What can hang from each mark
q_529: q_588
q_295: q_421 q_548 q_588 q_612
q_357: q_270 q_612
q_421: q_295 q_511 q_772
q_612: q_357
q_511: q_421 q_612 q_772
q_588: q_149 q_529
q_270: q_772
q_772: q_421 q_511

Every row comes from one small tree of marks. Brackets hold a mark, then the marks that hang from it, in the order of their numbers. Every link used is in the known rows. Which tree was each row made from?
In the rows, 128 means zero.
Known rows
(q_421 q_511): [119 115 130 118 129 120 146 111  87 113 155 131 118 100 109 119 178 181
 141 115 129 130 146 138 121 122 150 133 134  86 113 167 140  89  98 111
 150 151 152 148 121]
(q_772 (q_421 (q_295 (q_588 q_149) q_612))): [120 108 135  61 161 134 157 180 117 103 151 125 132  87 144 117 139 138
 162 111 119 102 154 110 117 121 156 120 124 102 112 146  84  99 136 121
 166 137 148 123  85]
(q_357 (q_270 q_772) q_612): [108  88 167  88 138 104 109  94  68 110 184 113 117  86 140 142 175 166
 181 107 169 125 133 144 127 142 172 195 141  75 109 155 117 111  86  79
 115 145 133 145 117]
(q_270 (q_772 q_421)): [113 120 147 109 160 147 148  98 104 104 171 136 128  92 129 119 178 158
 176 127 147 141 147 118 135 167 164 156 124  87 139 153 108 114 130  96
 157 137 146 142 120]
(q_421 (q_511 q_612) q_772): [108  84 123 126 151 117 162 127 110 106 177 127 106  92 101 117 194 203
 121 141 118 133 147 137 103 137 140 118 149  74  99 151 137  95  99  89
 161 175 157 151 137]
(q_772 (q_421 q_295) (q_511 q_612)): [119  88  98  95 163 163 164 160 130 128 135 151 121 101 152 111 177 218
 156 151 112 130 151 107 108 163 159 128 127  86 128 111  96 133 103  44
 169 172 152 149 122]
(q_612 (q_357 (q_270 (q_772 q_421)))): [118  88 138 104 155 142 131 104  94 120 203 142 124  75 143 134 169 155
 181 132 166 121 147 133 134 144 153 163 127  93 133 148  80 138 142  82
 131 130 134 146  85]
(q_772 q_421 (q_511 (q_612 (q_357 q_270)))): [117  64 102  70 163 169 143 154 117 137 176 157 111  76 150 126 183 194
 165 172 134 122 149 120 108 148 154 150 146  96 118 115  69 163 136  35
 150 148 143 142  97]
(q_612 (q_357 q_270)): [123  80 139  99 125 125 126 118  92 128 180 121 115  90 138 150 154 161
 172 115 149 113 134 152 121 113 127 164 143  98 113 147  99 130 113  90
 129 125 134 154  97]
(q_295 q_421 (q_588 q_149) q_612): [130 115 167  31 148 148 141 167 114  92 166 112 121  79 146 137 126  93
 170  99 126 115 131 110 113 144 139 131 126 112  80 158  91  85 145 150
 159  90 155 110  93]
(q_357 (q_270 (q_772 q_421 q_511))): [106 106 119  87 171 154 132 135  97 112 159 140 132  76 136 108 193 187
 183 142 158 135 132 109 124 147 181 159 133  89 142 140  86 120 128  62
 128 141 144 144 103]
(q_588 q_529): [117 103 156 122 145 124 160 129 101 119 141 122 125 101 134 127 170 127
 180 123 157 132 135 131 138 111 139 148 127  79 110 147 114  95 121 110
 159 143 156 162 113]
(q_270 (q_772 (q_421 (q_295 q_548)) q_511)): [118 120 120  97 157 172 142 152 140 106 159 139 147  87 144 111 160 186
 170 118 146 138 147 131 106 185 160 154 111  93 155 137  89 109  89  86
 148 169 161 138 102]
(q_421 (q_295 q_588 q_612)): [130 102 160  52 128 135 151 156 111  96 135 117 121  93 145 131 132 155
 164  82 113 115 138 130  97 154 133 148 120 105  79 146 118  90  89 117
 143 131 152 144 106]
(q_529 q_588): [135 117 143 113 110 121 152 125 121 110 145 121 146  95 117 136 152 125
 170 118 124 138 149 137 118 113 142 136 140 102  94 157 112 113 109 106
 151 140 150 160 127]
(q_270 q_772): [116 116 162 106 140 131 140  89  97 100 169 120 123 100 131 130 161 162
 172 112 147 138 137 137 133 165 149 163 125  76 119 162 124  95 108 109
 144 131 153 158 122]
(q_295 (q_421 (q_511 q_612 q_772)) q_588): [147 101 160  65 160 148 165 148 108  93 184 152  89 103 138 134 190 154
 148 146 136 141 136 117 112 218 134 117 122  92  56 138 126  88 123  92
 158 120 158 147 130]
(q_588 q_149): [110 111 138 117 141 113 141 123  95 117 165 106 128 107 124 129 149 155
 156 124 139 117 137 135 141 101 145 133 145  77 132 159 110 101 125 123
 167 130 148 144 117]
(q_295 (q_421 q_511) (q_588 q_149)): [135 130 137  78 143 140 136 155  92 102 188 122 119  96 127 128 153 125
 155 110 126 119 143 126 138 131 144 107 122  92  83 166 106  72 134 140
 158 105 158 118  91]
(q_357 q_270 q_612): [112  86 153  82 126 104 113 118  72 124 159 112 112  91 133 144 176 164
 175 104 151 120 128 145 118 112 163 189 154  91 108 144 119 126  78  79
 119 148 123 138 126]
(q_295 q_548 q_588 (q_612 q_357)): [132  96 174  19 119 165 139 152 134  96 182 122 116  66 143 150 119 117
 164  88 130 124 149 165  81 181 110 180 130 120  76 158  99 117 112 139
 153 116 161 120  86]
(q_511 q_421): [131  95 152 104 139 142 153 110 101 128 145 102 122  99 124 129 164 170
 150 123 126 131 126 139 132 144 145 162 144  80 101 159 129 107 107 113
 158 136 129 156 135]
(q_529 (q_588 q_149)): [126 116 131 123 122 105 151 140 117 113 163 111 156  98 117 132 142 116
 158 133 132 126 154 136 132  77 147 115 146  84 105 165  96 102 132 121
 165 139 156 153 115]
(q_612 (q_357 (q_270 q_772))): [120  85 152 104 136 124 122  95  89 116 200 124 122  86 143 145 153 162
 177 117 170 119 136 154 132 144 136 170 127  78 109 154  99 116 120  93
 120 123 146 161  88]
(q_772 q_511): [110 113 121  94 142 144 145 134 107 118 138 124 122  98 125 126 170 188
 164 129 125 138 133 126 113 133 156 151 143  89 124 146 111 112  95  86
 149 140 153 146 121]
(q_511 (q_421 q_772) q_612): [120  62 147 114 159 134 168 128 125 123 165  94 110  87 116 127 179 192
 129 147 116 132 127 142 114 156 137 149 156  69  88 145 128 109 110  92
 168 160 131 157 152]
(q_421 q_295): [126 104 134 119 123 123 146 124 103 117 140 117 125 113 138 135 147 178
 164  95 125 121 135 141 123 127 136 141 121  89 122 143 127 102  79  98
 142 151 144 162 124]
(q_421 (q_295 q_588 q_612) q_511): [133 107 142  64 128 123 157 152 104  95 143 129 118  89 130 116 148 181
 143  91 111 113 150 133  97 143 141 124 117  95  75 162 132  69  80 121
 140 148 161 144  95]
(q_270 (q_772 (q_421 q_295) q_511)): [115 118 112 114 166 155 154 135 122 117 151 146 137  93 142 110 174 206
 167 135 136 133 149 110 124 160 174 136 112  78 146 136  95 106  97  68
 138 161 156 150 102]

Write each row's tree
[119  95 120 116 154 135 135 104  84 121 211 154 121  76 128 117 186 183
 156 137 166 119 158 135 132 137 162 138 125  86 129 162  94 115 135  83
 128 149 147 144  76] | (q_612 (q_357 (q_270 (q_772 (q_421 q_511)))))
[128  60 138  88 168 171 159 108 123 136 190 131 112  78 154 132 158 217
 138 180 138 135 150 138 126 202 145 159 135  44  81 151 101 113 120  70
 160 143 162 170 106] | (q_270 (q_772 (q_511 q_421 (q_612 q_357))))
[130  65 154 111 153 124 170 114 117 125 189 141  97 106 142 152 174 181
 142 169 150 134 147 141 115 185 120 144 148  71  97 136 113 132 122  74
 161 139 154 176 132] | (q_511 (q_612 q_357) q_772)
[105  96 152  86 157 120 116 103  77 116 184 132 120  81 137 130 193 161
 189 120 166 127 144 125 129 145 188 188 140  87 130 147  99 133 108  66
 126 153 125 128 115] | (q_357 (q_270 (q_772 q_421)) q_612)
[110  98 123  83 181 173 155 126 120 109 165 153 120  84 146 107 189 197
 168 169 136 149 154 102 118 198 176 146 130  74 126 133  95 123 134  52
 167 152 164 148 122] | (q_270 (q_772 q_421 (q_511 q_612)))
[128  95 132 117 158 146 154 126 117 129 145 108 137  98 144 118 158 222
 149 132 135 127 132 132 131 170 161 148 118  50 108 156 116  78  78  86
 133 153 151 172 113] | (q_270 (q_772 (q_511 (q_421 q_295))))
[115 125 128 122 160 142 153  95  94 107 178 151 126  90 114 103 194 182
 153 131 146 137 162 118 133 156 174 130 122  81 135 168 120  94 125  98
 153 159 154 143 111] | (q_270 (q_772 (q_421 q_511)))
[121  98 139 107 134 118 148 154 119 103 161 100 119 100 119 143 152 175
 163  86 109 123 133 152 110 130 129 142 127  94  94 142 116  91  80 102
 133 147 143 146 113] | (q_421 (q_295 q_588) q_772)
[119 104 179  43 150 138 150 190 132  92 163 105 137  79 142 125 128  82
 177 110 161 116 139 143 112 130 128 151 126  90  86 159  88  74 148 165
 173 126 174 126  77] | (q_295 q_548 (q_588 q_149 q_529) q_612)
[129 113 153  89 160 123 174 138 112  99 151 141 108  89 123 116 188 146
 123 130 149 129 132  99  91 169 146 119 132 105  91 165 132  74 106 127
 137 129 153 139 130] | (q_295 (q_421 (q_511 q_772)) q_612)
[121  60 107 146 144 110 167 129 132 127 196 134 108  94 121 134 164 223
 109 136 116 112 162 157 104 125 120 105 131  71  94 145 122 101  82  80
 147 190 161 162 106] | (q_421 q_295 (q_511 (q_612 q_357)) q_772)
[134 119 172  41 130 171 137 150 142  89 141 118 124  72 140 132 135  94
 168  78 135 130 123 128  76 186 124 169 125 135 104 150 112 103 103 147
 153 114 148 109 118] | (q_295 q_421 q_548 q_612)
[127  99 120 126 164 143 161 111 108 108 178 161 120 102 143  99 180 212
 145 144 134 129 165 119 125 188 161 110 107  65 120 145 122  96 109  74
 162 182 163 161 114] | (q_270 (q_772 (q_421 q_295 (q_511 q_612))))
[100  90 141  75 150 119 110 118  78 117 171 117 120  79 139 135 187 193
 177 128 163 130 133 133 118 139 186 190 146  70 110 149 105 110  79  57
 108 151 147 141 112] | (q_357 (q_270 (q_772 q_511)) q_612)
[131 118 149  85 151 152 147 132 107  97 172 139 129 100 146 126 155 165
 189 103 131 132 153 128 135 184 155 146 101  90 111 142 101 101 113  92
 147 134 148 145  97] | (q_270 (q_772 (q_421 (q_295 q_588))))
[123  86 141 123 155 110 172 116  97 108 170 146  97 112 121 118 203 205
 124 167 145 137 144 127 114 179 143 118 144  64  95 149 142  96 106  86
 162 158 161 175 149] | (q_421 (q_511 q_612 q_772))
[129  73 124 106 134 137 154 106 102 127 193 150 100  94 132 132 165 199
 131 149 127 126 162 148 116 154 128 127 137  74  89 155 122 117 112  86
 165 156 163 159 110] | (q_421 (q_511 (q_612 q_357)))
[133  99 149  83 147 103 176 158 103  96 148 136 112 100 125 117 172 188
 128 117 132 117 145 126  96 161 141 117 122  88  76 160 136  66  78 114
 130 150 162 160 111] | (q_421 (q_295 q_588 q_612) (q_511 q_772))
[113  51 114 123 144 111 143 133 105 124 208 128 101  78 115 129 184 206
 126 148 139 112 146 156 102 115 130 126 151  79  89 149 111 118 109  75
 137 167 148 155 107] | (q_421 (q_511 (q_612 (q_357 q_270))) q_772)
[154  95 164  67 122 161 140 161 126 111 155  96 125  98 142 139 128 160
 163  81 118 125 124 172 113 188 124 167 119  93  80 150 119  94  80 128
 153 137 137 146 112] | (q_511 (q_421 (q_295 q_548 q_588)))
[124 103 129 105 132 113 161 130 105 111 131 131 124  95 126 106 154 196
 125 102 120 110 151 126  94 121 145 118 125  87 106 164 140  76  74 121
 138 169 156 152 108] | (q_421 (q_295 q_612) q_511)
[123  66 139  83 163 155 135 109 105 117 211 153 113  79 158 132 170 170
 177 153 160 123 152 132 127 180 146 157 130  82 114 133  83 149 152  58
 151 139 142 153  96] | (q_511 (q_612 (q_357 (q_270 (q_772 q_421)))))
[136  56 149  92 144 155 160 110 116 144 179 123 103  88 146 145 152 183
 136 152 123 124 143 151 128 176 124 157 144  69  78 146 115 131 125  89
 170 140 138 164 121] | (q_511 q_421 (q_612 q_357))
[121 114 168  27 135 142 134 173 126  85 167 104 132  78 134 130 119 114
 160  95 138 116 137 145  96 149 129 159 140 104  95 167  98  91 127 159
 172 117 163 115  96] | (q_295 q_548 (q_588 q_149) q_612)
[141 121 184   4 126 184 130 170 139  76 154 116 118  70 146 142 127  84
 182  67 127 133 124 134  77 209 120 172 119 141  73 149 104  99 110 149
 154  97 151 103 108] | (q_295 q_421 q_548 q_588 q_612)
[124  45 141 116 158 139 168 121 131 140 195 106 105  81 121 143 163 193
 123 154 117 124 140 154 116 153 121 150 157  69  80 147 112 125 119  90
 164 155 136 157 126] | (q_511 (q_421 q_772) (q_612 q_357))
[128  53 135 128 157 125 169 141 134 129 156  95 116 102 127 126 163 209
 125 134 110 120 127 145 113 152 130 137 140  65  88 137 128 100  85  87
 158 176 133 166 143] | (q_511 (q_421 q_295 q_772) q_612)
[130  99 145 102 140 109 169 156 133  99 146 130 123 100 122 111 165 187
 114 112 154 118 141 140  76 166 131 129 129  94 115 160 138  73  62 131
 137 172 162 156 123] | (q_421 (q_295 q_548 q_612) (q_511 q_772))
[133 102 137  90 141 156 150 123 109 106 168 146 101  99 138 122 174 161
 146 130 122 133 141 120 113 180 138 117 122  94  83 142 130  98 114  99
 164 139 159 140 128] | (q_295 (q_421 (q_511 q_612)))
[124  94 139 120 150  88 182 139 109 108 136 136 117 107 122 108 177 204
 113 130 144 113 142 117  92 140 143 111 133  82 107 161 143  70  75 112
 130 166 155 169 124] | (q_421 (q_295 q_612) (q_511 q_772))
[133 116 177  22 137 166 143 154 118  86 146 124 109  77 147 139 139 100
 179  84 117 130 126 112  96 179 133 156 121 128  67 148 107  96 123 131
 148  92 147 114 106] | (q_295 q_421 q_588 q_612)
[121 119 117 137 158 131 158 108 101 110 169 150 132 100 128 100 181 199
 150 120 141 124 163 122 132 150 169 116 106  77 138 160 120  86  97  96
 144 171 155 154 102] | (q_270 (q_772 (q_421 q_295 q_511)))
